Each row comes from the steps of one path. Every step used is in the known rows, and no mark comes twice. Write the path behind each row, first mark first.
In the rows, 128 means zero.
Known rows
rovasu fufeb zege letusag defak: [170 146 139 131 154 148 147 114 123 130 138  94 121 173 117 107  82 125
 156 148 101 125  85 167 120 135 152 196 106]
zege letusag: [184 129 135 174 149 154 155 150 102 109 131 142 122 124 128 110  85 117
 151 158 135 119 100 159  93 144 136 169  97]
fufeb rovasu letusag zege: [185 100 136 185 174 131 160 138  81  91 184 131 117 138 169 113  81 113
 137 148 116 115  97 146  99 123 144 182  82]
defak letusag: [178 125 155 161 115 159 162 155 126  99 110 113 131 149 132  79 102  94
 142 174 167  84 126 168 121 155 128 160  67]
defak letusag kesed fufeb rovasu: [196  99 143 151 127 107 148 136 110  71 154  90 130 113 145 101 122 142
 147 138 152 108 133 146 124 129 116 171  63]
fufeb rovasu letusag: [164 112 138 185 157 130 156 144  98 110 156 132 104 136 147 108  94 120
 150 163 121 124  82 146  99 121 148 167  89]
zege letusag kesed: [210 115 144 178 164 135 149 142 105 101 149 135 108 119 135 117  76 139
 151 150 117 112 119 155  96 150 127 169  99]
kesed letusag defak dufiz fibize: [179 142 120 171 152 134 149 157 107 136 170 127  97 137 130 185  63 115
 157  92 150  90  81 153 126 155 136 187 143]
fufeb rovasu letusag defak dufiz: [161 136 112 167 180 131 143 125  98 137 162 136  86 138 141 152  56 102
 169  98 112 117  80 155 117 131 132 170 124]
kesed fufeb zege letusag: [177 123 117 159 135 125 144 144  88  79 153 109 129 112 122 118 110 134
 160 140 122 135  95 145 104 132 149 173  82]
kesed fufeb: [198 125 119 156 124 141 145 154 101  69 128 115 130 126 146 112  93 124
 151 151 152 110 113 155 126 146 139 167  62]
defak dufiz fibize fufeb zege letusag: [159 132  95 181 161 132 163 166  56 123 183 128 108 116 101 169 122 132
 175 132 135  96  75 141 104 131 138 156 129]
dufiz defak letusag kesed fufeb: [218 103 131 166 120 123 146 158 114  50 146 103 139 114 137  87  91 107
 142 120 159 100 154 138 132 166 121 146  50]
letusag defak dufiz fibize fufeb: [175 141 101 174 165 147 161 165  74 138 164 140 101 148 119 187  96 119
 174 125 155  68  80 155 141 148 135 154 137]
kesed fufeb rovasu letusag: [181 108 122 172 151 113 143 138  85  83 158 122 114 115 147 115  96 126
 153 140 125 128  85 135 113 115 150 170  80]
fibize dufiz defak letusag: [180 125 147 189 122 168 172 213 129  74 141 126 171 144 118  58  96  72
 124 146 187 103 131 160 106 178 145 130  71]
fufeb rovasu letusag kesed: [190  94 148 190 168 115 148 132  96 104 171 130  91 124 154 110  85 141
 147 149 107 112 106 141 101 128 137 169  94]
zege letusag defak dufiz fibize: [181 144 108 174 185 142 147 158  92 140 175 154 106 126 113 177  55 110
 169  98 131  92  70 156 118 153 130 172 152]
dufiz defak letusag: [176 122 145 172 114 157 170 178 126  79 128 115 143 145 122  71 100  74
 135 152 175  96 139 157 115 169 128 140  59]
kesed fufeb rovasu letusag defak dufiz: [175 128  99 156 172 118 134 123  90 115 169 128  91 122 143 157  60 110
 173  84 112 124  81 145 128 124 132 172 111]
kesed fufeb zege: [169 122 120 153 115 133 149 154 101  64 149  86 128 134 134 111 115 130
 153 156 141 118 108 150 123 138 152 168  63]
fufeb zege: [149 127 136 166 120 147 161 157 109  93 148  98 121 154 131 105 116 125
 150 177 136 110 110 163 109 143 151 167  77]
dufiz fibize: [185 128 136 184 148 152 162 185  96 107 159 138 118 138 126 132  93 123
 147 163 159  79  88 159 119 155 143 170 107]
dufiz defak letusag kesed: [200 104 152 178 128 141 163 163 125  75 146 113 131 137 133  81  93  97
 136 141 153  88 158 152 115 171 119 144  66]
letusag defak dufiz fibize fufeb zege: [145 139  99 167 157 136 162 159  77 129 178 111 100 159 109 182 125 127
 174 130 138  82  76 152 136 137 145 158 131]
zege letusag defak: [181 142 138 155 168 151 145 127 125 133 121 136 110 154 129 127  75 111
 159 138 123 121  86 165 111 149 139 177 120]
kesed letusag defak: [178 139 153 155 130 142 147 125 138 128 110  99 107 169 151 137  81 119
 143 133 145 120 104 160 120 153 147 190 107]

Write each row's path
[190 101 127 174 140 104 136 136  90  64 168 100 102 120 137 110  97 138
 155 140 101 115 102 131 123 137 153 165  71] : rovasu letusag kesed fufeb zege
[180 129 131 198 137 173 173 223 118  70 165 135 161 142 129  89  83  93
 124 138 171 122 116 162  94 178 159 130  79] : fibize dufiz defak
[175 139 111 171 175 146 140 129 100 131 147 147  82 144 139 145  37  87
 167 102 108 105  84 160 125 149 137 163 120] : rovasu letusag defak dufiz
[157 139 122 166 173 133 155 140  89 137 157 121 104 158 102 161 125 133
 172 140 121 106  62 148 122 134 150 171 142] : dufiz fibize fufeb zege letusag defak
[175 143 113 169 169 149 149 163 102 135 177 146 102 143 123 173  59 107
 165 108 144  79  79 166 132 154 133 173 139] : letusag defak dufiz fibize
[178 149 110 156 172 151 144 131 107 135 147 144 101 132 129 158  50 101
 171  98 120 115  93 165 112 149 124 170 127] : zege letusag defak dufiz
[156 133 105 166 168 129 166 157  70 139 182 122 102 144 123 191 125 137
 174 126 157  88  75 152 130 126 129 164 136] : letusag defak dufiz fibize fufeb rovasu
[203 109 161 170 129 142 156 143 127  89 129 114 115 138 138  83  94 115
 142 161 145  75 145 161 120 161 119 165  73] : defak letusag kesed
[160 143 109 170 175 132 149 154  89 138 192 134 104 132 105 175  72 116
 172  97 120  96  65 152 115 145 136 174 153] : fufeb zege letusag defak dufiz fibize
[226 110 126 165 153 120 135 139  92  71 151 125 121  98 140 118  79 144
 157 127 121 117 119 141 113 145 131 169  80] : zege letusag kesed fufeb
[155 122 125 166 136 140 174 152  83 108 146 106 118 147 140 137 153 141
 157 181 163 108 105 155 113 119 136 157  83] : fibize fufeb rovasu
[180 142  95 177 182 142 159 159  65 145 167 150 103 134 105 191  95 120
 179 120 146  81  70 148 129 143 131 159 150] : zege letusag defak dufiz fibize fufeb
[195 109 148 166 137 158 167 146 108  79 143 115 145 149 155  77  89  92
 129 158 158  81 138 165 119 153 131 175  61] : defak letusag zege
[186 101 128 162 111 113 150 157 110  47 164  79 137 124 124  88 115 120
 145 126 142 107 146 137 126 154 136 149  52] : dufiz defak letusag kesed fufeb zege
[188 112 141 176 154 127 150 135 101  99 165 114 103 124 126 112  94 148
 153 150 105 116 115 148  93 144 135 172  97] : fufeb zege letusag kesed
[176 119 130 157 167 113 133 119 107 108 147 118 100 145 145 131  85 121
 160 122 112 133  72 144 131 122 151 179 101] : kesed fufeb rovasu letusag defak
[201  95 123 175 170 116 147 135  71  69 180 121 125 122 169 112  82 118
 139 127 116 124 100 135 110 118 147 181  70] : kesed fufeb rovasu letusag zege
[149 123 120 181 135 138 173 176  72 107 166 105 115 153 114 146 150 139
 162 180 151  83  83 148 125 135 155 154 104] : dufiz fibize fufeb zege
[198 116 145 154 151 133 152 127 105 104 169  96 122 135 124  95  80 148
 148 160  98 111 117 153 104 137 139 190  83] : rovasu fufeb zege letusag kesed
[223 106 135 180 128 132 148 192 117  41 158 110 161 112 131  78  92 106
 130 115 161 106 145 140 125 176 135 140  58] : fibize dufiz defak letusag kesed fufeb
[158 145  95 155 169 140 153 131  78 136 152 121  94 144 114 170  93 117
 181 108 118 113  86 156 117 138 133 159 128] : fibize fufeb zege letusag defak dufiz
[187 104 137 155 114 117 142 137 108  62 149  76 124 125 132  89 119 130
 150 146 133  99 134 146 132 146 134 166  59] : defak letusag kesed fufeb zege
[163 122 129 180 184 120 153 138  87 142 165 135  88 158 123 164 109 126
 167 142 121 103  52 140 131 122 151 167 138] : dufiz fibize fufeb rovasu letusag defak
[187 111 126 159 125 116 141 141  97  59 162  86 113 128 138 115 110 148
 150 144 122 112 123 146 124 142 141 171  66] : letusag kesed fufeb zege
[160 134 101 169 179 130 152 124  76 140 160 136  82 145 135 170  82 110
 177 109 119 109  76 150 127 122 135 159 127] : fibize fufeb rovasu letusag defak dufiz
[174 143  93 144 159 128 133 123  94 109 158 114 108 120 118 162  71 113
 177  81 114 127  86 153 123 139 132 172 115] : kesed fufeb zege letusag defak dufiz
[197 103 131 156 139 110 146 140 100  72 169  98 121 111 154 123 114 157
 151 136 139 117 123 147 117 127 127 175  71] : letusag kesed fufeb rovasu
